Each row comes from the steps of one path. Every step used is in the known rows, and no mark comes twice. Write the path behind each row, first mark first.
Known rows:
F-M-W-Y-C: [ 5.565 -0.123  0.747  1.470  1.565 -6.272 -1.077  1.349  1.464  3.741
 -2.785 -1.782 -1.324 -1.664 -5.162  4.204  0.681 -2.833 -0.262 -1.991
  3.618 -3.167 -5.918]
Z-F-M-W-Y: [ 3.493  1.563 -0.718  1.476  3.070 -5.457 -1.498  0.997  1.439  3.939
 -1.896 -1.805 -2.269 -3.469 -4.002  4.391  0.674 -1.774  1.822 -4.509
  2.713 -4.812 -5.233]
W-M: [ 1.679  2.318  1.294  0.867 -0.053 -1.873 -0.972  2.113  0.022  1.882
 -0.268 -0.890 -3.809 -2.677 -3.349  3.180  3.155  0.226 -1.209 -2.128
  4.808 -4.907 -3.475]
Y-C-M-W-Z: [ 3.412  1.079  0.596  3.030  2.420 -5.618  1.065  2.412  3.060  1.684
 -2.533 -0.272 -3.348 -2.450 -3.727  2.208  2.640 -2.028 -1.548 -3.809
  3.070 -1.957 -3.143]
M-W-Y-C-Z-F: [ 1.729 -3.605  0.988  2.250  2.957 -3.781 -1.166  1.250  2.370  1.214
 -0.682 -1.039 -2.414 -3.828 -5.660  3.420  0.950  0.553  0.607 -2.401
  3.159 -4.174 -4.045]
M-W-Z-F-Y-C: [ 1.163 -0.943  2.598  4.243  1.998 -5.860 -0.733  2.375  1.431 -1.007
 -1.256  0.948 -3.732 -3.773 -4.946  1.866  0.802 -1.067  2.143 -4.752
  3.349 -4.685 -5.028]
F-Y-C: [ 2.010 -1.677  2.754  2.111  0.591 -3.359 -1.544  1.136  1.717  0.506
  0.189  0.625 -1.401 -2.871 -5.567  2.281 -0.776 -1.631  0.283 -1.496
  4.257 -3.366 -4.047]
F-Z-C-M: [ 1.580 -1.142 -0.649  1.855  2.917 -0.340 -2.146  1.386  4.350  1.284
  0.854  0.483 -2.644 -4.603 -6.012  2.990 -0.639 -1.622 -2.495 -3.478
  1.579 -0.121 -1.958]
S-W: [-0.204  2.308  0.341  0.847  0.607 -1.831  1.414  1.076 -0.671  3.149
  0.264 -1.423 -3.232 -4.140 -3.081  1.975  2.719 -0.795 -0.653 -1.331
  2.229 -2.559 -0.991]
Y-F: [ 2.209 -0.701  2.020  0.209  0.602 -2.661 -0.098  0.843  0.542  0.757
  0.030  0.520 -2.258 -2.508 -3.270  3.587  0.342 -1.894 -0.717 -2.650
  4.930 -4.190 -4.058]
C-M-W-Z: [ 2.863  2.641 -0.181  1.829  2.088 -5.472  0.880  1.740  2.878  2.195
 -2.459 -1.669 -3.831 -3.416 -2.137  2.379  3.642 -0.883 -1.191 -4.439
  1.857 -2.080 -2.471]
S-W-Y-F-Z-C: [-0.889 -3.109  1.370  2.130  0.459 -0.187 -1.056  2.132 -0.592 -0.775
 -0.518  0.200 -3.094 -4.281 -5.843  3.692 -0.711 -1.652 -0.763 -1.854
  2.676 -1.395 -4.494]
S-W-Z-C: [-2.499  1.530  1.390  2.433  0.532 -0.151  1.722  1.596 -0.618  0.916
  0.243 -0.338 -5.307 -5.020 -2.602  1.811  4.071 -0.494 -1.157 -3.696
  1.352 -0.712 -1.068]
W-Z-F: [-0.268  1.191  1.141  2.731  1.399 -2.141  1.189  1.424 -0.194  1.110
 -0.106 -1.000 -4.690 -4.552 -1.306  2.761  1.971 -0.748 -0.801 -4.509
  3.376 -3.960 -2.802]
S-W-Y: [ 0.128  1.827  0.762  1.176  0.330 -2.758  0.701  0.861 -1.700  3.190
 -1.607 -3.152 -2.752 -3.884 -2.351  2.906  2.703 -0.380 -0.275 -0.765
  2.295 -2.170 -2.562]
Z-C: [ 0.090  0.033  2.059  0.946  1.648 -0.881 -1.228  0.079  1.416  1.416
  1.272  0.174 -3.118 -3.702 -3.916  2.365  1.988 -0.537 -1.069 -3.485
  2.843 -1.917 -1.542]
Y-C-Z-F: [ 0.303 -3.332  0.640  1.907  2.766 -0.214 -0.439  1.223  2.810  1.139
  2.265  0.841 -2.846 -4.516 -5.396  3.223 -0.284 -0.367 -0.869 -2.532
  4.118 -3.716 -2.347]
C-Z: [ 0.997 -1.881  0.743 -0.554  0.951 -0.528 -0.347  0.483  2.900  1.881
  1.389 -1.575 -2.551 -4.742 -3.798  3.198  1.678  0.737 -2.524 -1.140
  2.761 -2.715 -1.717]
C-M-W: [ 3.843  2.417 -0.621  0.681  3.321 -5.659 -0.736  0.848  3.844  3.398
 -1.578 -0.943 -2.133 -2.904 -3.965  2.371  2.565 -0.836 -0.276 -3.700
  2.025 -2.628 -1.836]
M-W: [ 3.016  0.912  1.661  0.065  1.245 -5.576 -0.443  0.578  1.256  2.734
 -1.053 -1.600 -2.651 -2.746 -3.645  2.105  3.092 -0.224 -0.628 -2.209
  2.680 -3.842 -2.219]
F-M-W-Z-C: [ 2.344  1.127  0.739  1.457  1.654 -3.371 -0.349  1.572  2.615  2.043
 -0.753 -0.329 -4.433 -3.772 -3.999  3.087  2.931 -1.823 -1.167 -5.362
  1.900 -1.888 -3.817]
C-Z-W: [ 2.699 -2.697  0.761 -1.349  0.095 -0.305  0.813  1.037  4.833  3.524
  1.842 -2.230 -2.884 -4.602 -4.099  2.227  1.260  1.002 -1.443 -1.762
  2.930 -1.987 -1.676]
S-W-Y-C: [ 0.564  0.240  1.481  2.546  0.306 -2.730  1.116  1.511 -1.665  2.546
 -1.534 -1.837 -2.116 -2.845 -3.866  2.762  1.686 -1.554 -0.480 -0.269
  3.286 -1.947 -3.214]

Which path is each row?
[ 3.153 -2.615  1.250  0.213 -0.446  0.463 -0.029  3.259  4.472  2.267
  1.606 -0.089 -3.652 -3.216 -6.247  2.850  1.311  0.714 -1.204 -1.531
  5.442 -3.334 -3.717]
Y-C-Z-W-M
[-0.316 -1.748 -0.268  0.982  2.556 -0.060 -0.558  0.710  2.712  1.468
  2.027 -0.505 -3.138 -5.537 -3.880  3.260  0.704  0.496 -0.511 -3.203
  2.884 -3.852 -1.783]
C-Z-F
[ 2.894 -1.030 -1.810  0.638  3.460 -3.410 -1.962  1.139  3.326  3.444
 -0.533 -1.997 -2.222 -5.004 -4.666  4.830  0.618 -0.300  0.835 -3.762
  2.032 -4.186 -4.924]
C-Z-F-M-W-Y
[ 2.979 -3.787  1.726  0.928  1.276 -4.079 -1.029  1.005  2.611  1.562
 -1.697 -2.261 -1.673 -2.952 -5.469  3.440  1.873  0.676 -1.433 -0.357
  3.138 -2.630 -4.088]
M-W-Y-C-Z
[ 0.922 -2.385  0.800  1.576 -0.475 -2.137  0.120  2.318 -1.469  0.336
 -1.876 -1.522 -2.263 -3.803 -4.442  4.053 -0.864 -1.896 -1.286 -0.166
  3.409 -2.492 -5.230]
S-W-Y-F-Z
[ 0.134  0.198  1.100  2.234  2.105 -2.784 -2.217  0.783  1.567  0.581
  1.073  0.567 -2.274 -4.738 -4.248  2.460 -0.617 -0.492  2.344 -4.147
  3.085 -4.877 -3.420]
Z-F-Y
[ 1.731 -3.523  1.451  0.738  1.109 -0.784 -0.292  1.053  2.952  1.501
  1.400 -0.288 -2.084 -3.690 -5.147  3.189  0.641 -0.349 -2.620 -0.527
  3.765 -2.281 -2.318]
Y-C-Z
[-1.864  3.250 -1.053  2.983  2.422  0.179  1.331  2.079  1.861  1.568
  0.189  0.363 -4.932 -5.367 -2.726  1.876  3.245 -1.280 -0.808 -5.071
  0.793  0.618 -0.809]
S-W-Z-C-M
[ 2.605 -3.189  1.799  0.759 -0.503 -0.285 -1.859  3.586  5.566  0.697
  1.773  0.663 -2.819 -4.008 -7.368  2.671 -0.099  0.957  0.893 -1.859
  4.861 -3.817 -5.115]
F-Y-C-Z-W-M
[ 2.379  1.367  0.058  1.563  3.806 -4.456 -2.391  0.529  3.399  2.259
 -1.875 -1.018 -2.144 -3.453 -4.353  3.147  2.968 -0.136  0.555 -4.850
  1.236 -0.988 -2.548]
Z-C-M-W-Y
[ 0.642 -1.403  1.959  3.349  2.254 -2.922 -1.956  1.319  1.915  0.110
  1.179  1.873 -2.139 -3.704 -5.949  2.375 -1.628 -1.657  2.112 -3.608
  4.047 -4.680 -3.962]
Z-F-Y-C
[ 3.791  0.235  0.542  2.527  3.148 -6.199 -2.340  1.660  4.921  1.181
 -1.374  1.041 -1.215 -2.698 -6.673  2.008 -0.006 -1.623  1.675 -3.404
  2.626 -2.650 -3.673]
F-Y-C-M-W
[ 1.325  0.253 -0.342  3.975  4.337 -3.037 -2.339  1.712  4.305  0.679
  0.777  2.435 -1.688 -4.152 -5.936  2.756 -2.153 -2.362  2.338 -5.081
  3.474 -3.317 -3.538]
Z-F-Y-C-M
[ 2.499  0.256 -0.198  3.941  4.812 -5.757 -2.526  1.904  4.806  0.746
 -0.295  2.367 -1.737 -3.523 -6.820  1.998 -1.042 -1.829  3.566 -5.236
  2.787 -4.157 -3.952]
Z-F-Y-C-M-W
[ 5.348 -3.158 -0.105  2.108  0.536 -2.894 -0.137  2.589  4.934  3.207
 -1.769 -1.969 -1.293 -2.902 -5.765  3.366 -2.175 -2.244 -1.883 -1.200
  3.594 -0.179 -4.531]
F-Z-W-Y-C-M
[ 4.195  0.726  0.344  0.968  2.673 -6.155 -1.193  1.148  2.647  1.484
 -3.235 -0.605 -1.230 -2.252 -3.696  4.176  1.298 -1.616  0.869 -4.061
  3.578 -3.217 -5.031]
C-M-W-Y-F
[-0.437  0.210  2.602  1.952  0.717 -0.893  0.304  0.985  0.706  0.280
  0.114 -0.462 -4.630 -4.314 -2.450  2.306  3.028 -0.417 -2.266 -4.254
  2.559 -1.284 -2.300]
W-Z-C
[ 4.054  1.848  0.090  0.925  0.835 -5.394  0.798  1.792  1.523  3.407
 -2.195 -1.962 -3.839 -3.064 -2.536  3.292  2.892 -2.181 -1.708 -3.637
  2.464 -3.113 -4.494]
F-M-W-Z
[ 2.651 -0.256  1.275  1.172  1.710 -3.297 -0.505  1.936  2.353  0.156
 -0.696  1.633 -4.118 -3.069 -4.383  4.003  1.387 -3.023 -0.513 -6.058
  3.300 -2.665 -5.628]
Y-F-M-W-Z-C
[ 2.561 -1.006  0.519 -1.034 -0.574  0.477 -0.196  2.607  4.424  2.906
  1.417 -1.459 -3.938 -4.183 -4.639  3.123  2.526  1.841 -1.019 -2.109
  4.286 -3.794 -3.215]
C-Z-W-M
[ 5.686 -0.959  0.671 -0.735 -0.304 -2.895 -0.152  1.267  2.887  3.998
 -1.079 -1.317 -1.417 -2.649 -3.663  5.057 -1.565 -3.066  0.490 -3.601
  4.937 -2.941 -6.821]
Z-W-Y-F-M
[ 0.524  0.272  2.669  1.624  1.200 -3.583  0.033  1.206  1.362  0.351
 -0.995 -0.672 -4.838 -3.505 -3.370  1.626  4.439  0.015 -1.116 -4.629
  1.715 -2.067 -2.289]
M-W-Z-C
[ 2.694 -3.445  1.529  0.715 -0.023 -2.156 -0.647  1.910  0.878 -0.175
 -0.381 -0.002 -2.217 -3.057 -4.878  3.800 -1.788 -2.260 -2.529 -1.055
  4.499 -3.639 -4.729]
Y-F-Z
[-1.432 -2.131 -0.311  2.923  2.343 -0.121  0.374  1.752  0.437  1.689
  0.734 -0.855 -3.004 -5.435 -4.918  3.455  0.593 -0.116  0.747 -1.594
  2.891 -2.786 -2.869]
S-W-Y-C-Z-F
[ 2.862 -3.068  1.014 -1.053 -0.404 -1.031  0.218  0.864  3.926  3.648
  0.206 -3.757 -2.077 -4.625 -3.443  3.281  1.390  1.448 -1.258 -1.254
  2.953 -1.736 -2.949]
C-Z-W-Y
[-0.317  4.011  0.192  1.401  0.115 -1.120  0.549  2.828 -1.534  2.559
 -0.206 -0.720 -4.596 -3.556 -3.640  2.555  3.872 -0.067 -0.120 -1.715
  3.668 -4.198 -2.329]
S-W-M
[ 4.106 -2.611  1.546  0.376 -1.528 -1.095 -0.337  4.112  2.503  0.636
 -0.090  0.339 -3.479 -2.709 -5.982  3.608 -0.936 -1.167 -0.938 -2.128
  6.137 -4.763 -6.067]
Y-F-Z-W-M
[ 2.636  0.043  0.520  2.549  2.615 -3.411 -2.188  1.557  4.358  1.215
  0.028  1.358 -0.986 -3.155 -5.632  2.753 -1.247 -2.263  0.540 -2.830
  3.448 -1.865 -3.601]
F-Y-C-M
[ 3.994 -2.710  1.242 -0.022 -0.975 -2.108  0.521  1.901  3.235  3.255
  0.362 -2.284 -2.613 -3.761 -4.990  2.116 -0.700 -0.771 -2.377 -1.022
  3.286 -2.140 -2.925]
F-Z-W
[ 2.412 -1.114  2.470  0.579  0.151 -3.508 -0.812  0.652 -0.390  0.680
 -1.934 -1.241 -1.477 -2.382 -2.602  4.466  0.442 -1.645 -0.570 -2.202
  4.955 -3.642 -5.098]
W-Y-F
[ 1.227 -4.874  2.370  1.665  0.380 -1.176 -2.364  1.380  0.803 -1.426
 -0.804  0.056 -2.263 -3.418 -5.674  4.500 -1.468 -1.550 -1.779 -2.241
  3.904 -2.045 -5.549]
W-Y-F-Z-C
[ 3.265  1.723  1.445 -0.170 -0.918 -1.717  0.257  2.576  2.229  3.648
  0.041 -1.257 -3.919 -2.692 -3.818  2.450  2.815  0.284 -0.053 -2.805
  4.867 -4.270 -3.453]
Z-W-M
[ 2.765 -3.845  1.967  1.021 -0.371 -2.972 -1.189  1.662 -0.179 -0.129
 -2.145 -1.575 -1.370 -2.822 -4.210  4.702 -1.652 -1.902 -2.257 -0.696
  4.684 -3.366 -6.081]
W-Y-F-Z
[ 3.949 -3.748  1.895  0.927  0.220 -5.750 -1.514  1.998  0.397 -0.103
 -3.340 -1.952 -1.692 -2.513 -5.201  3.957 -0.470 -1.225 -1.136 -1.081
  3.788 -3.889 -6.332]
M-W-Y-F-Z
[ 4.666  1.670 -0.383 -0.066  1.782 -5.265 -0.730  0.882  2.338  4.513
 -0.777 -1.221 -2.186 -2.707 -4.253  3.398  1.565 -2.180 -0.662 -2.984
  2.701 -3.470 -3.764]
F-M-W
